Each row comes from the steps of one walk. Every step used is in the known rows, and no mark comes twice. Write the walk behind each row, first mark first.
Known rows
tili zige suzef toze relur: [-13  -2 -19  -1  10  -8  14  16   3 -10 -15 -10   5 -11  -4  -5   0   9
   0 -15  12   5  -5  -5   4   2   1   2  -6   6   5]
relur toze suzef: [-21   4 -14  -2  -2  -7   3 -10  -1 -13   7  -6   8  -3   0   4  -5  -7
  -5  11  -4 -18   0  -9   2 -16  -3   9  -7  -5  -4]
dosut nuna zige suzef toze: [ -9   5  10  -3   5  -6  -2   4   3   4   3   2  14  -6  -8 -12   2   8
   1  -7   0   4  -9  -3   4   6   0  -5 -11   7   3]
suzef toze relur: [-10   0 -17  -5   8 -19  14   6  -5 -14  -9  -9   2  -8   4  -7   0   2
  -3 -13   9   8  -2 -10   3   4   1   1   4   5  -3]
goguk nuna zige suzef: [  7   4  10   0   0  21 -19  -1   9   5   6  10  -1  -2  -4   0  -4   1
   7 -12  -6  -9   1  15  11  12   1   5  -7   0   3]
relur zige suzef toze: [-10  -1   5  -1   9   4   9   0   1   6   1   6  15  -7  -3  -5   0   8
  -8   5   4   7  -4   2   0   0  -1  -7  -8  12  -2]
goguk nuna vetodo: [  2   2   3   1  -3   4 -19  -2   0   5  16   9  -8   5   1  10  -8 -10
   7  11 -10   4   7  -6   1   0  12   6  -7  -2   8]
vetodo nuna zago: [  7   6   3   6   3  -7 -14   7  -7 -15   5   3  -1  13  27  -8  -8  -4
   8   4 -15   3  -6  -5  -5 -17  12   2   9  -8   8]
dosut nuna vetodo: [ -6   0   8  -2   0 -14  -8  -3   2   4  10   4  -2   3  -7  -2  -9  -7
   5  11 -15   6   1 -10  -5  -3   7   1  -3  -9  10]
goguk nuna: [ 13   6   3  -3   4   6 -22  -7  -8   5   0  -3  -6  10   6   2  -5 -12
   7   1   2   0   3   3   6  -4   6  11  -3   1   2]
zige suzef toze relur: [ -8  -4 -17  -2  11 -12  16   9   8 -15 -12  -4   5 -12  -3  -8  -2   6
   1 -16   9   3  -5   1   3   4  -2   3   1   7   1]
zige relur toze suzef: [-19  -2  -6   3   0  -3   8  -6  12 -12   9  -9   0  -4  -8  -1  -3  -4
  -2   8  -1 -13   0  -4  -2 -15   0  11  -5  -1  -3]
tili zige relur toze suzef: [-23   0  -8   4  -1   2   6   0   7  -8   6 -14   0  -5  -9   1  -1  -2
  -3  11   4 -11   0  -9   0 -16   2  10 -12  -3   2]
vetodo nuna toze: [ 16  20  11  -7   0 -13   3  10  -3  -7   0   6   4  14  11   0   0   0
  14  -9  -4   0  11  -2  -2 -11   5  -7  -7 -10   6]
dosut nuna toze relur zige tili: [ 35 -15  -7  -9   0  -7  17  -2   5   2 -15  -4   6   3 -12   6   4  -4
   0   9  -2  14  -4   8  -8   3  -6  -2   7   8 -20]
tili zige: [-15  10   4   1   2  12  -9   8 -23   4   1 -11  -3   6   6   1   2  -2
  -8   2   1   7   4 -13   7  -9   5  -1 -12 -12   9]
suzef zige nuna: [  0  -3   7   3   1  -2  -6  -5  -6  17 -10   0  -5  15  -6   9  -2  -2
  -7   6   4   5  -3   2  -1  11   2  -3  11   2  -1]
vetodo nuna zige suzef toze relur: [ -5   0  -9  -5   5 -13  11  14  12 -12 -13  -6   6 -10  -9  -7  -3  11
   5 -22   2   0  -5   2   3  11   2  -1  -1   4  -3]
relur zige: [ -2  -1   7  -3   2  14   2 -15 -13  11   3   2   2  -1   6   2  -6   0
 -13  12  -2   4   7   4  -1   0  -3  -7   3   2  -7]
zago nuna dosut: [  5   8   9   1 -12  11 -15  -2 -10  -8   1  -6 -11  -7  11  -7  13  -1
   9 -10  -6 -10  -2  -3  -2  -3 -16   0  -2 -19  -3]
tili zige suzef: [-10   5   3   4   8  20  -5  10  -1   0  -3   1   2   1  -5  -2  -2   4
  -4  -4  -1  -3  -1   5   7  -7   0   3 -12  -9  13]
zago nuna zige: [ -6   3  14  -7 -18  17 -12  -6  -9   0  12   0  -6  -8   9  -7   8  -4
   2 -13 -12  -8   3  -5   7  14  -3   1  -2 -11  -4]
nuna dosut: [  2  16   8   5  -1   2 -16  -4 -16  -6   6  -4  -9   2  11  -3   6   2
  -1 -10  -4  -2   3  -3   1  -4 -13  -6  -1 -19  -3]
toze suzef zige: [-23  -2  -3   5  -6   0 -11 -13 -11  14   6   4  -1  -1 -12  -7  -1  -5
 -15   0   9 -15   6  -1   5   1  -4  -2   8   4   7]
tili zige nuna toze relur: [ 10   3 -15  -5   2 -17  14  16   1  -7 -20  -7  -8   0   8  10   1   7
  11 -12  11   5   4  -3  -1   7   0  -1  -3  -4   5]
zago nuna vetodo: [-10  -5   5  -1 -13   8  -5   0   4  -5  16   8  -7  -6   4   2   2 -10
   5   7 -17  -3   4 -11  -3   1   5   4  -4 -13   8]
zago nuna zige suzef: [ -2  -1  12  -2  -8  26  -8   0  11  -3   7  10   0 -11  -2  -8   4   2
   5 -15 -11 -15  -2  11   7  12  -6   3  -4  -8   3]
tili zige relur toze: [ -8   9  -3   3   7  15  11   7  -3  -4  13 -18   2   2   1  13  -1  -1
   1   7   9  11   1 -10   3 -20  13   6 -13   2  -3]
nuna toze suzef: [ -8   7  -2  -3  -6 -14  -1  -4   0  -9   3   9  -2  -2   6  -8   4  -2
   0  -1  -1 -18  10  -4   0  -5  -8   0  -7  -9   9]
zago nuna zige suzef toze: [-12   1   9  -3  -3   7   0   6   4  -1   7   5  10 -11  -1 -11   9   6
   1  -9  -2  -1  -7  -4   6   9  -1  -2 -11   5   0]
tili zige relur: [ -9  -2  14   7   7  18   2  11  -2   3   3 -14 -15   5  -5  -8   4   1
  -4  -2   5  13   5  -4   1  -6   8   3  -6  -7   8]
toze relur zige: [  0  -8  -9  -4   3   4  12 -11  -5   4  -9  -4  -1 -10   3   2  -9   4
  -9   1   4   3   5   6  -2   6  -5  -4   9   5  -9]
zago nuna toze relur: [ 12   1 -16  -9  -6  -9  14   8   4 -16 -10  -1  -6 -13  15  -3   5   0
  16 -21   8  -6   7  -1   0   2  -5   4   3  -2   4]
dosut nuna: [  3   3   9  -7   7 -15  -8  -8  -6   4  -8  -9   2   7  -3 -14  -6  -7
   4   2  -4   4  -5  -3  -2  -9  -2   3   2  -8   5]

Write each row's walk
[-15 -12   9  10   1   9  -1  -5   8  11   8  -2 -13  -1 -19 -13   3  -2
 -10  -3  11  -4   7   5  -1   2   1   2  10   7   7] -> toze suzef zige relur
[ 18 -17 -10  -5   2   0  20  -2  -1  -1 -10  -7   8   2 -12   7   7  -4
 -12  11  -2  18  -7   2  -5   7  -4  -2   8  11 -25] -> suzef toze relur zige tili
[ -3  -4 -14  12  -3 -10 -10  -3  -3   0   4   5   1   5  21   9  -6  -1
   1  20   1  -1 -13  -6  -6  -7   8   3  12   9   5] -> relur toze suzef zige nuna zago
[ 10  -4  -6  -1   7  11  15   0  14   0  -8  11   4 -14  -1   2  -7  11
   2  -7   6  -5   6  19  -1   4  -8  -3   0   7   1] -> nuna toze relur zige suzef
[ -4   9   3  -4  -6 -20  -2   4   7 -10  -5   5   1   5  -2  -8   0  -1
   7  -2  -6 -20   8  -2  -4  -8  -4   0  -8 -12   9] -> vetodo nuna toze suzef
[  5  -9 -11   2  -6   3   3  -6  -4   4   7  -3  10  10 -21  11   8 -14
 -13  15  -1  -1  -6  -1   3  -6  -1   4   7   8 -17] -> relur toze suzef zige tili
[  0   7  17  -1   1  13  -8   6  12  -3   2   7   4   3 -10  -5  -6   6
   4 -16 -16 -11   0  13   6   8   1  -1  -4 -10   1] -> vetodo nuna zige suzef
[  8 -12 -11   6   5 -14   2   2  -1  -4 -10   2  -1  -1  27   2  -6   7
   1  16  -1  15 -15  -4 -11   4   5  -3  11  12  -1] -> suzef toze relur zige nuna zago
[-18   7   2   1   9   4   2  15  -6   1  -1  -2  12  -2  -3  -6   5   7
  -6   0   7   8  -6  -8   6  -6   4  -3 -17   4   9] -> tili zige suzef toze
[ 41 -13 -11  -7  -1   4  10  -2   4   3 -11  -2   2   6  -6  14   5  -6
   2   9   1  12   0  11  -3   6  -2   2   5  13 -21] -> goguk nuna toze relur zige tili
[-11   4   4  -1  11  -1   5   6   1  -5   3   4  13  -1  -2  -8   3   4
  -4  -3   2   6  -6  -2   4  -3   1  -1  -8   5   3] -> zige suzef toze
[ -6  -7 -10  -5   4  -4  16  -7  -6   5  -9  -5   5 -13   2  -1  -4   7
  -9   3  10  10   2  -1  -3   6  -3  -7   4  14 -10] -> suzef toze relur zige
[ -8   2  -3   1  -7 -15  -9  -9  -6  18   2   7   3  -3 -11  -8   1  -1
  -2  -1  15 -13   7  -1   1  -2  -5  -4   3   8  14] -> dosut nuna toze suzef zige
[ -5   5  -3   4   5  12  11  -4  -1   5  19  -9   4   1  -4  12  -3  -3
  -3   4  14   9   4  -3   3 -14  12   3   2  14  -5] -> suzef zige relur toze
[  5 -13  -3   3  -6   3  -2  -6  -4   6   2   1   2  13 -23   2  10 -13
 -17  10  -3  -2  -4   2   2   2  -4   3  11   4 -12] -> toze suzef zige tili
[-23   3 -12   4  -6   0  -4 -13  -9  10  12   0   9  -3  -9   6  -4  -6
 -12   7  12 -14   4  -5   6  -9   0   1   3  10   1] -> relur toze suzef zige
[  0   7   6  -3   2   5   8  -3   6   0  17 -14   4  -2  -4   5  -4   0
   8   1   1   8  -1  -4   2  -8   9   4  -6   5  -9] -> dosut nuna zige relur toze
[ 17  15   7 -10   3 -20   0   0  -5   2  -1   4   4   5  11  -6   2  -2
  14  -4   3   4   6  -3  -2  -9  -1  -3  -6  -4  11] -> dosut nuna toze
[ 15  -6  -5  -4   8   2  12  -1  19   4 -15   7   6 -15  -7  -3  -9  11
   8  -6   7  -5   1  20  -3   3  -9  -2   0   9   4] -> dosut nuna toze relur zige suzef
[ 12  -9  -6  -5  -1  16  14   1  19  -2 -11  10   3 -19   0  -1  -3   9
   8  -8   5 -10   3  19  -2   5 -10   0   0   7   2] -> zago nuna toze relur zige suzef
[-11  -1  -3   1 -16   0  -6  -7  -5  12   5  10   0  -8  -4  -6   7  -4
  -2  -4  14 -18   8  -2   2   0  -6  -2   4   6  12] -> zago nuna toze suzef zige
[ 13   1  -6  -8   0  -6  15  -1   3   3 -12   0   2  -7   5   5  -8   8
   4  -4   6   2  11   8  -5   3  -2  -9   4   6  -5] -> vetodo nuna toze relur zige
[ -7  -7 -13  -5  -2  -4  12  10  11 -13 -10  -5   3 -21  -3 -10   4   8
   6 -22   5  -4  -6   0   4  14  -3   3  -1   6  -2] -> zago nuna zige suzef toze relur
[  5  -5  -2  12   1  -5 -15  -1 -10   4   2   8  -5  11  24   3  -3  -1
  -1  12  -2   8 -11  -2  -5  -1   9   0  17   5   8] -> suzef zige nuna zago
[ 16   3  -4   7   4   3 -29  -2 -11  -6   9   6  -6   7  34  -3  -7  -9
  10   9  -3   6  -6  -2   1 -13  12  10   5   5  10] -> goguk nuna zago
[  9  20  14   3  -2  -5 -17   4  -9  -8  -3  -8  -6   9   1  -4   2   3
   8 -11 -10  -4   1  -1  -4  -8  -9  -7  -2 -22  -4] -> vetodo nuna dosut
[ -4   2   7   0   3   0  -5   9  -8   7 -17 -11  -7  16   0  11   1   1
  -2  10  -3   8  -6  -7  -2   4   4   0  -7 -12   3] -> tili zige nuna
[ -7  -7   9   9  -1   5   3  -1  10  10  10   4 -12  -2 -14 -10   6   2
  -4  -6  16  -4  11   5  -1   2   1  -2   6   8  10] -> nuna toze suzef zige relur
[ 21 -12   5  -3   0  15   8  -9  -6   4  -1  -1   5  13  -9   8   6 -10
 -14  19 -12  14  -4   6  -3   1  -4  -2   7   2 -23] -> relur zige tili
[-13   4  -4   3  -9  -6  -7  -8  -9  13   8  11   1  -2  -4  -3   3  -1
  -8  -3  14 -14  12  -1   5   0  -4  -5   3   6  11] -> nuna toze suzef zige
[ -6  -4   8   3  -1  -7  -3   3   7   2   6   8  -9  11  -2  15  -5  -2
   1  15 -19   7   0  -8  -7  10   8   0  -1 -11   4] -> zige nuna vetodo
[  8   2   1   3   0 -12  -1   0  -2   4 -18  -9  -7  -5   2   7   5  15
   2   1   4   7  -7   0 -10  13 -15 -12   1  -2 -14] -> suzef toze relur zige nuna dosut
[  9  -2   0   8   5  -7 -11   1  -5  -9  -1   5  -7  13  31   0  -3  -2
   4  13 -12   9 -13  -4  -7  -4   7   4  12  -5   6] -> zige nuna zago
[  9   9  11   5  -1  -6 -14  -1  -7  -2  -9  -6 -13   9   5   5   6   5
   4  -2  -6   0  -6  -1  -6   6 -12  -5   0 -18  -7] -> zige nuna dosut
[ -5   9   4   1   1  14   9  -3   2  -5  24  -9   1  -2   2  11  -2   0
   1  -1   0   7   3  -5   5  -6  10   3  -6   3 -11] -> nuna zige relur toze
[ 14   9 -12  -8   2 -21  13  13   5 -17 -15  -3  -2   1   6   0  -4   3
  15 -21   4  -1   8   0  -2  -1   1  -1   3  -5   2] -> vetodo nuna toze relur
[ -1  -8  23   1  -8  22  -1   1  10   0  12  -5 -17  -7  -3 -13   9   0
   5 -13  -6   1   4   2   1  13   2   4   2  -6  -2] -> zago nuna zige relur
[-1 -5  7  0  8 23  4 -8  8  6 -1 10  6 -5 -5 -1 -8  5 -7  3 -4 -5  2 18
  1  0 -6 -2  0  2  1] -> relur zige suzef
[  2 -10  -6   0   9  15  11  -4  14  -1 -10   5   3 -13  -7  -1 -10   8
  -3  -5   2  -6   1  20   0   5  -7   0   5   5  -2] -> toze relur zige suzef
[ -2   1   0  -2  -5 -21   1  -1   8  -5  -8   7  -4   5   2  -1   4   0
   4   4  -3 -15   3  -2  -5   2  -8   0  -5 -10   6] -> zige nuna toze suzef
[ 15   9   5  -1  -2 -11   2   2  -5  14  -2  11  -1  11   8  12   6   3
   5  -2  10   6   7   0  -1   7   1  -9   1   4   6] -> suzef zige nuna toze
[ 15  -8   2   2  -2  10  -1  -4 -11   9   5   0   4  18 -16   6  10 -13
 -15   6  -2  11  -3   2   4   1   1   0  13   5 -14] -> suzef zige tili
[ 22  -1  14  -5  -7   5  -4   5  -1  -4   3  -5   2  20 -15   5   8  -9
  -3  -1 -24   7  -5   2   2   9   4  -1   2 -11 -23] -> vetodo nuna zige tili
[ -2  -9  -6  13  -3 -10 -16  -3  -4   3  -1   9  -7   7  18  -1  -4  -1
  -2  15  -3  -2 -11  -3  -6   0   4   1  15   4   9] -> toze suzef zige nuna zago
[-16  -5  -6   5  -9 -10  -2  -3   9  11  11   8   0   3 -13  22  -7  -2
  -2  21  -7  -2   0  -9  -5   6   9  -1  -1   2   3] -> relur toze suzef zige nuna vetodo
